Each row was made from one small tree. The marks that hang from a mark follow it in brackets, in alphabetical order. Every link used is in the known rows. Write each row's tree.
Known rows
fozigo[lokid[dosoba[rupib]] natir]: [-2.876 -0.804 -0.162  3.226  0.278 -2.872  3.327 -2.578 -2.310 -4.062
 -1.643  0.547 -0.554  2.904  0.628  0.694  7.149 -3.652 -5.846]
dosoba[rupib[zanupaz]]: [-2.288 -0.138 -1.938  1.570  2.016 -0.433  1.088 -0.540 -1.693 -3.274
  0.509  1.743 -1.561  2.434 -1.090  3.064  2.485 -3.770  0.852]
fozigo[lokid[dosoba] natir]: [-3.114 -1.093 -0.332  4.252  0.647 -2.242  2.994 -2.757 -2.088 -3.557
 -1.436 -0.135 -0.040  2.542  0.071 -0.393  5.478 -3.749 -6.019]
zanupaz[fozigo[natir]]: [-2.983 -1.840 -0.027  3.449  0.616 -1.216  1.432 -1.449 -1.575 -3.200
 -2.483 -3.664  0.948  0.994 -0.501 -0.718  0.989 -1.565 -4.057]
rupib[pokiva]: [-1.167 -3.438 -1.590  2.215  2.532  3.457 -0.214 -1.614 -2.425  0.657
  1.821  0.271 -0.801  0.843 -2.419  0.710 -3.130 -3.537  0.450]
dosoba[rupib[pokiva[vukag[tofa]] zanupaz[fozigo[lokid natir]]]]: [-2.524 -2.566 -1.523  1.304  0.455  1.379  0.543 -3.634 -2.183 -1.526
 -1.088  0.686 -0.932 -1.627 -0.258  3.551 -1.595 -2.566 -0.545]
natir[fozigo[lokid[dosoba[rupib]]]]: [-2.629  0.989 -1.465  2.300 -0.906 -0.018  2.764 -1.358 -3.184 -1.155
 -1.545  0.241 -1.216  1.793 -2.979  1.309  5.775 -3.465 -2.347]
tofa[vukag]: [-1.843 -2.063 -0.716  0.440  4.626  2.040  1.721 -0.756 -0.932 -0.218
 -0.652 -0.944  2.524  4.091 -2.319 -0.739  3.166 -3.236  0.698]
fozigo[lokid[dosoba[rupib[pokiva[vukag] zanupaz]]] natir]: [-2.984 -1.219 -0.705  3.261  0.648 -1.684  2.143 -4.035 -2.210 -3.317
 -1.514  0.945 -0.643  0.460  0.517  1.514  3.902 -3.604 -4.309]
dosoba[rupib[pokiva[vukag[tofa]] zanupaz]]: [-1.643 -2.004 -2.050  1.315  1.632  2.336  0.527 -2.965 -1.933 -0.809
  1.622  1.754 -1.695  0.129 -1.322  3.637 -2.610 -3.398  1.443]
natir[fozigo[lokid[dosoba[rupib[pokiva[vukag[tofa]] zanupaz]]]]]: [-2.982  0.102 -1.935  2.584 -1.518  1.665  2.208 -3.114 -2.951 -0.093
 -1.051  0.746 -1.434 -0.224 -2.862  2.146  1.401 -3.197 -1.522]
zanupaz[rupib]: [-1.961 -0.985  0.696  2.882  5.098  1.081  0.598  0.626 -1.471 -0.931
  1.405 -0.978 -1.574  5.046 -0.990 -1.616  1.908 -2.779 -1.416]
zanupaz[rupib[dosoba pokiva[vukag[tofa]]]]: [-2.015 -2.619  0.947  2.180  2.698  3.308 -0.808 -1.588 -2.278  1.645
  2.182 -0.512 -0.920  1.755 -0.547 -0.685 -2.941 -1.115  0.810]
fozigo[lokid[dosoba[rupib[pokiva[vukag[tofa]] zanupaz]]]]: [-1.430 -1.374 -1.803  2.196  0.242  1.483  2.502 -3.613 -2.993 -0.236
  0.368  1.216 -1.671  0.251 -0.475  3.157  1.936 -3.051 -2.989]
natir[fozigo[lokid[dosoba[rupib[pokiva[vukag] zanupaz]]]]]: [-2.770  0.550 -1.980  2.306 -0.528  1.150  1.614 -2.798 -3.118 -0.408
 -1.398  0.645 -1.313 -0.647 -3.058  2.115  2.577 -3.452 -0.715]
lokid[dosoba[rupib[pokiva[vukag]]]]: [-0.044 -0.032 -1.173  1.535  0.581  0.501  2.260 -2.758 -2.658 -0.913
  2.164  0.258 -2.756  1.562  0.221  3.531  0.585 -1.538 -1.303]
dosoba[rupib[pokiva[vukag[tofa]] zanupaz[fozigo[lokid]]]]: [-1.882 -2.473 -1.898  0.832  0.657  2.302  0.427 -3.327 -2.473 -0.569
 -0.556  0.783 -1.270 -1.827 -0.687  4.061 -1.875 -2.439  0.136]

Write each row's tree
[-3.144 -3.994  1.680  2.602  2.285  1.945  0.026 -3.099 -2.182  0.059
 -2.997 -3.101 -0.188 -0.790  0.928 -1.328 -1.200 -0.692 -4.919]
zanupaz[fozigo[lokid natir] rupib[pokiva[vukag[tofa]]]]
[-2.797 -2.195 -0.130  2.237 -0.986 -1.072  1.718 -2.596 -2.764 -2.649
 -3.722 -2.053 -0.138 -1.020  1.097  1.439  2.750 -0.918 -5.313]
zanupaz[fozigo[lokid[dosoba[rupib[pokiva]]] natir]]
[-2.446 -0.429 -1.712  1.266  1.102 -0.580  0.872 -0.635 -1.883 -3.288
 -1.003  0.479 -1.360  0.948 -0.418  3.389  1.959 -2.445  0.199]
dosoba[rupib[zanupaz[fozigo]]]
[-2.809  0.765 -1.564  3.020 -0.666  0.422  2.532 -1.462 -3.047 -0.790
 -1.395 -0.260 -0.863  1.532 -3.355  0.543  4.578 -3.525 -2.405]
natir[fozigo[lokid[dosoba]]]
[-3.076 -2.365 -1.551  0.916  0.545  0.422 -0.247 -1.775 -2.322 -2.690
 -2.077  1.562 -1.294 -1.327  0.144  3.623  0.203 -2.583  0.047]
dosoba[rupib[pokiva zanupaz[fozigo[lokid natir]]]]
[-2.613  0.205 -1.539  1.965 -1.040  0.846  2.134 -1.678 -3.414 -0.512
 -1.506  0.661 -1.456  0.783 -2.890  1.651  4.196 -3.312 -1.750]
natir[fozigo[lokid[dosoba[rupib[pokiva]]]]]
[-3.445 -2.669 -1.968  2.206 -0.613  3.182 -3.322 -3.811 -2.651  0.539
 -0.897 -0.402  0.716 -6.544 -0.726  3.117 -7.809 -0.052  4.637]
rupib[dosoba pokiva[vukag] zanupaz[fozigo]]
[-3.389 -2.874 -2.042  3.292  1.052  2.385 -1.485 -5.106 -1.985 -0.770
 -1.982 -0.594 -0.293 -5.622 -0.275  2.576 -6.263 -1.765 -0.035]
rupib[pokiva[vukag] zanupaz[fozigo[lokid[dosoba] natir]]]
[-4.330 -2.720 -1.421  2.844 -0.958  1.905 -3.170 -4.108 -2.201 -0.822
 -1.652 -0.424  1.154 -6.281 -0.136  2.308 -7.436 -0.221  3.628]
rupib[dosoba pokiva[vukag] zanupaz[fozigo[natir]]]
[-4.713 -3.342 -1.331  3.218 -2.338  2.625 -2.309 -4.544 -1.928 -0.373
 -1.164 -0.299  0.988 -5.706  0.152  2.351 -9.063  0.101  2.418]
rupib[dosoba pokiva[vukag[tofa]] zanupaz[fozigo[natir]]]
[-3.303  0.375 -1.982  2.214 -1.152  0.858  1.523 -1.745 -3.118 -0.998
 -1.848  1.316 -1.651 -0.132 -2.626  2.196  3.014 -3.283 -0.887]
natir[fozigo[lokid[dosoba[rupib[pokiva zanupaz]]]]]
[-2.017  0.315 -1.544  2.035 -0.457  1.161  2.233 -2.737 -3.408  0.066
 -1.045  0.024 -1.125  0.313 -3.304  1.586  3.719 -3.420 -1.592]
natir[fozigo[lokid[dosoba[rupib[pokiva[vukag]]]]]]
[-2.770 -2.756  1.684  2.492  2.164  0.923 -0.137 -3.192 -2.481 -0.504
 -3.169 -3.025 -0.992 -1.581  1.952 -0.436 -0.274  0.173 -4.759]
zanupaz[fozigo[lokid[dosoba] natir] rupib[pokiva[vukag]]]
[-1.734  1.215 -1.625  2.279  0.030 -1.061  2.206 -1.317 -1.949 -3.115
  1.186  1.278 -3.007  2.081  0.855  3.958  1.595 -1.592 -1.007]
lokid[dosoba[rupib[zanupaz]]]
[-3.086 -1.328  1.550  1.841  1.212  0.346 -0.698  0.645 -2.409 -0.886
 -2.049 -3.145 -0.326  0.893  1.034 -0.625  1.125  1.185 -1.173]
zanupaz[fozigo rupib[dosoba]]
[-1.499 -0.319 -1.567  1.939 -1.223  0.939  1.831 -3.215 -2.183 -1.308
  0.966  0.397 -2.983 -0.457  1.210  4.609 -2.652 -0.375 -1.334]
lokid[dosoba[rupib[pokiva[vukag[tofa]] zanupaz[fozigo]]]]
[-3.127 -2.326 -2.349  2.644  0.734  3.338 -2.994 -3.604 -2.365  0.574
  1.295  1.398  0.330 -4.349 -1.682  2.629 -7.076 -1.896  5.605]
rupib[dosoba pokiva[vukag] zanupaz]
[-4.707 -0.677 -1.696  2.949 -1.444  0.004 -1.616 -0.724 -2.045 -2.528
 -1.894 -0.293  0.624 -2.668 -0.135  2.279 -2.283 -0.183  2.668]
rupib[dosoba zanupaz[fozigo]]
[-3.834 -3.863  2.064  2.248  0.331  1.433 -0.801 -2.883 -2.744  0.139
 -3.311 -2.678  0.520 -1.834  1.574 -1.014 -0.932  0.611 -3.316]
zanupaz[fozigo[lokid natir] rupib[dosoba pokiva[vukag[tofa]]]]
[-3.146 -0.780 -1.369  1.575  0.835 -1.360  1.083 -1.145 -1.912 -4.008
 -2.146  0.675 -0.856  0.707 -0.059  2.942  3.489 -2.897 -1.142]
dosoba[rupib[zanupaz[fozigo[lokid natir]]]]
[-2.114 -0.391 -1.169  2.389 -1.420  0.016  1.940 -3.467 -1.880 -2.268
  0.440  0.351 -2.665 -0.266  1.647  4.104 -2.338 -0.468 -2.133]
lokid[dosoba[rupib[pokiva[vukag[tofa]] zanupaz[fozigo[natir]]]]]
[-3.552 -1.370 -0.721  3.158  0.031 -1.999  2.029 -2.970 -2.227 -3.937
 -1.976  1.631 -0.933  0.922  0.959  1.578  4.401 -3.487 -4.435]
fozigo[lokid[dosoba[rupib[pokiva zanupaz]]] natir]
